Each row was made from one small tree. Brackets hold a mark, then the marks that hang from it, in the order of their numbers. Every link used is in the known rows. Write each row's tree.
Known rows
(K_826 K_224 (K_995 K_129 (K_437 K_5 K_65))): 69	20	82	-30	153	-17	-60	-11	-133	-64	18	-264	80	-67	-194	256	-86	-215	-65	-111	115	227	57	66
(K_224 (K_437 K_5)): 15	19	14	2	-237	-74	-161	-8	100	202	80	82	-15	54	141	97	30	5	-22	141	-22	-24	-31	-8
(K_65 (K_437 K_224 (K_995 K_826))): 43	-1	151	-83	10	-9	-101	-30	-44	-65	-76	98	-91	-59	-123	-162	108	-83	97	254	-213	-129	-150	52
(K_5 (K_437 K_65 K_224)): -5	-34	-186	-163	86	-25	-90	6	106	258	122	-35	131	82	38	167	-33	337	20	-77	202	102	108	-136
(K_826 (K_995 K_129 K_437)): 56	0	45	107	-77	-63	76	29	-71	-268	-81	-25	28	-105	112	84	-14	-788	-40	-56	-34	364	38	225
(K_5 (K_437 K_65 K_224 (K_995 K_129 K_826))): -126	-65	-39	52	329	83	108	36	-24	136	6	28	76	-3	33	-133	-122	36	-9	-238	105	52	167	-41
(K_826 K_224 (K_995 K_437)): 117	33	-15	-138	-183	-31	-1	-43	16	-401	25	-89	72	-72	72	264	68	-481	54	156	-58	320	-40	117
(K_995 K_129): 64	21	-33	43	-212	-55	79	-27	-158	-105	-109	102	57	62	80	-17	18	-524	-132	55	46	85	-34	114
(K_65 (K_437 K_5 K_224 (K_995 K_129 K_826))): -14	21	336	-23	201	6	-176	4	-186	122	-135	48	-109	-72	-235	-193	-19	-155	-28	118	-153	-202	-111	73
(K_65 (K_437 K_5 (K_224 K_129) (K_995 K_826))): 34	29	187	-78	109	14	-203	5	2	149	-79	25	-115	-17	-168	-217	57	143	7	160	-171	-268	-224	-20
(K_129 K_224 (K_995 K_826)): -129	-30	82	-90	-313	-18	214	19	39	-499	12	110	-250	-72	73	-52	121	-45	188	347	-159	-30	-59	69
(K_5 (K_437 K_65 (K_224 (K_129 K_995)))): -77	5	-188	-62	-41	18	108	56	304	18	34	-38	46	106	167	76	21	453	57	-89	214	-153	16	-178
(K_224 K_129 K_437): 75	25	-223	5	-399	-23	11	32	218	-51	-39	145	15	122	215	20	68	-276	-102	-31	-4	-24	-231	-22
(K_65 (K_437 (K_995 K_826))): 32	-4	99	158	-125	-55	-17	-47	-50	-95	-82	116	-77	-39	-17	-217	158	-306	107	300	-236	-163	-129	140
(K_5 (K_437 K_65 (K_995 (K_129 K_224) K_826))): -167	-68	-50	135	213	45	200	69	-38	-38	-47	50	-16	-79	55	-87	-95	-70	49	-210	10	17	130	5
(K_5 (K_437 K_65 (K_224 K_129) K_995)): 18	1	-200	7	168	36	51	15	163	215	-11	-22	168	79	156	3	-34	431	-23	-206	153	-64	88	-182
(K_224 K_129 (K_437 K_5 K_65 (K_995 K_826))): -39	-40	-87	198	50	36	24	22	134	256	85	-8	-39	47	26	-195	-11	320	-16	-120	-9	-143	-23	-78
(K_826 (K_995 (K_437 (K_224 K_129)))): 111	7	-44	-199	-53	-11	-35	44	118	-217	-22	-78	2	-48	62	121	18	-264	-26	-55	-25	348	-93	45
(K_437 K_5 K_65 (K_995 K_129)): 38	17	98	250	178	-39	60	-64	-254	232	-54	-72	93	17	-54	-73	-52	192	-93	-39	109	-98	205	4
(K_129 K_224 (K_995 (K_437 K_5 K_65) K_826)): -231	-57	117	-5	4	1	67	32	43	-239	210	-72	-241	-144	-88	53	3	371	275	99	-88	70	215	78

Write each row's tree
22	8	192	-22	79	23	-34	9	-151	-98	-194	119	-85	-58	-162	-206	27	-412	-24	76	-162	-153	-172	110 -> (K_65 (K_437 K_224 (K_995 K_129 K_826)))
-69	-31	-135	-53	7	86	73	-19	-142	-303	89	-35	35	9	-151	56	-73	-487	-19	-196	51	267	33	141 -> (K_995 K_129 (K_437 K_65) (K_826 K_224))
46	59	33	90	57	43	-10	-33	-81	118	-61	-48	110	31	-44	116	-80	90	-110	-129	95	-199	27	-90 -> (K_826 (K_224 (K_437 K_5 K_65 (K_995 K_129))))
-25	-16	-34	79	34	-67	-134	-51	-58	190	216	-100	57	0	-46	133	-23	210	67	-16	77	213	265	68 -> (K_995 (K_437 K_5 K_65))
92	3	-81	-206	95	-13	-154	-17	-19	319	76	-143	33	132	-198	49	-26	575	-120	-41	190	-6	-49	-166 -> (K_437 K_5 K_65 (K_224 K_129))
-173	-67	64	-33	172	26	-41	56	-171	-62	118	-59	-155	-110	-241	36	-134	-97	43	-204	-30	267	143	126 -> (K_995 (K_129 K_224) (K_437 K_5 K_65) K_826)
98	51	190	-229	-36	-100	-375	-24	-45	232	-18	-19	-60	15	-222	107	75	152	7	281	-69	-156	-174	-19 -> (K_65 (K_437 K_5 K_224))
28	24	-3	9	-241	-24	95	15	80	-214	-81	179	-59	-73	209	84	61	-31	78	97	-173	-57	-22	-19 -> (K_129 (K_224 (K_437 K_995)))
-1	68	-100	-32	-257	26	24	9	252	-67	40	-88	-17	122	30	168	50	423	-3	31	131	-355	-160	-179 -> (K_826 (K_224 (K_129 K_995) (K_437 K_5 K_65)))
34	1	0	207	9	-45	-39	-35	39	320	79	-19	58	23	72	23	3	452	30	18	30	-141	160	-82 -> (K_224 (K_437 K_5 K_65 K_995))
-79	-56	-187	-11	233	88	88	33	166	159	63	2	69	52	89	-154	-42	330	18	-192	91	9	56	-131 -> (K_5 (K_437 K_65 (K_224 K_129) (K_995 K_826)))
97	44	32	-77	-112	-4	58	-4	-87	-441	-101	-67	75	-79	33	229	-16	-799	-64	-23	-18	301	-61	164 -> (K_826 K_224 (K_995 K_129 K_437))
1	-2	48	48	32	-33	-33	10	33	164	32	-18	-57	-62	-16	123	-18	570	74	11	-40	-130	97	-125 -> (K_129 (K_224 (K_437 K_5 K_65 K_995)))
-66	-10	214	194	98	9	80	-39	-241	61	-39	72	-28	-37	35	-260	-33	-249	-52	107	-82	-17	118	122 -> (K_437 K_5 (K_995 K_129 K_826))
44	1	-94	273	-48	-2	154	6	-23	47	-96	68	95	21	104	-29	-35	-128	-81	-200	65	-92	64	2 -> (K_224 (K_437 K_65 (K_995 K_129)))
25	43	46	-45	-36	74	26	-70	-61	-92	-5	7	9	45	11	-151	46	14	-44	181	-75	-124	-94	-35 -> (K_437 K_5 (K_995 (K_826 (K_224 K_129))))
131	-9	-217	-204	-42	-2	-11	-14	22	72	22	-78	50	145	-126	46	13	318	-114	-84	176	47	-116	-136 -> (K_437 K_65 (K_224 K_129))
-88	-21	-94	-58	90	84	65	37	171	31	4	133	44	32	241	-181	-12	-9	21	-65	-34	30	1	-64 -> (K_5 (K_437 (K_224 K_129) (K_995 K_826)))
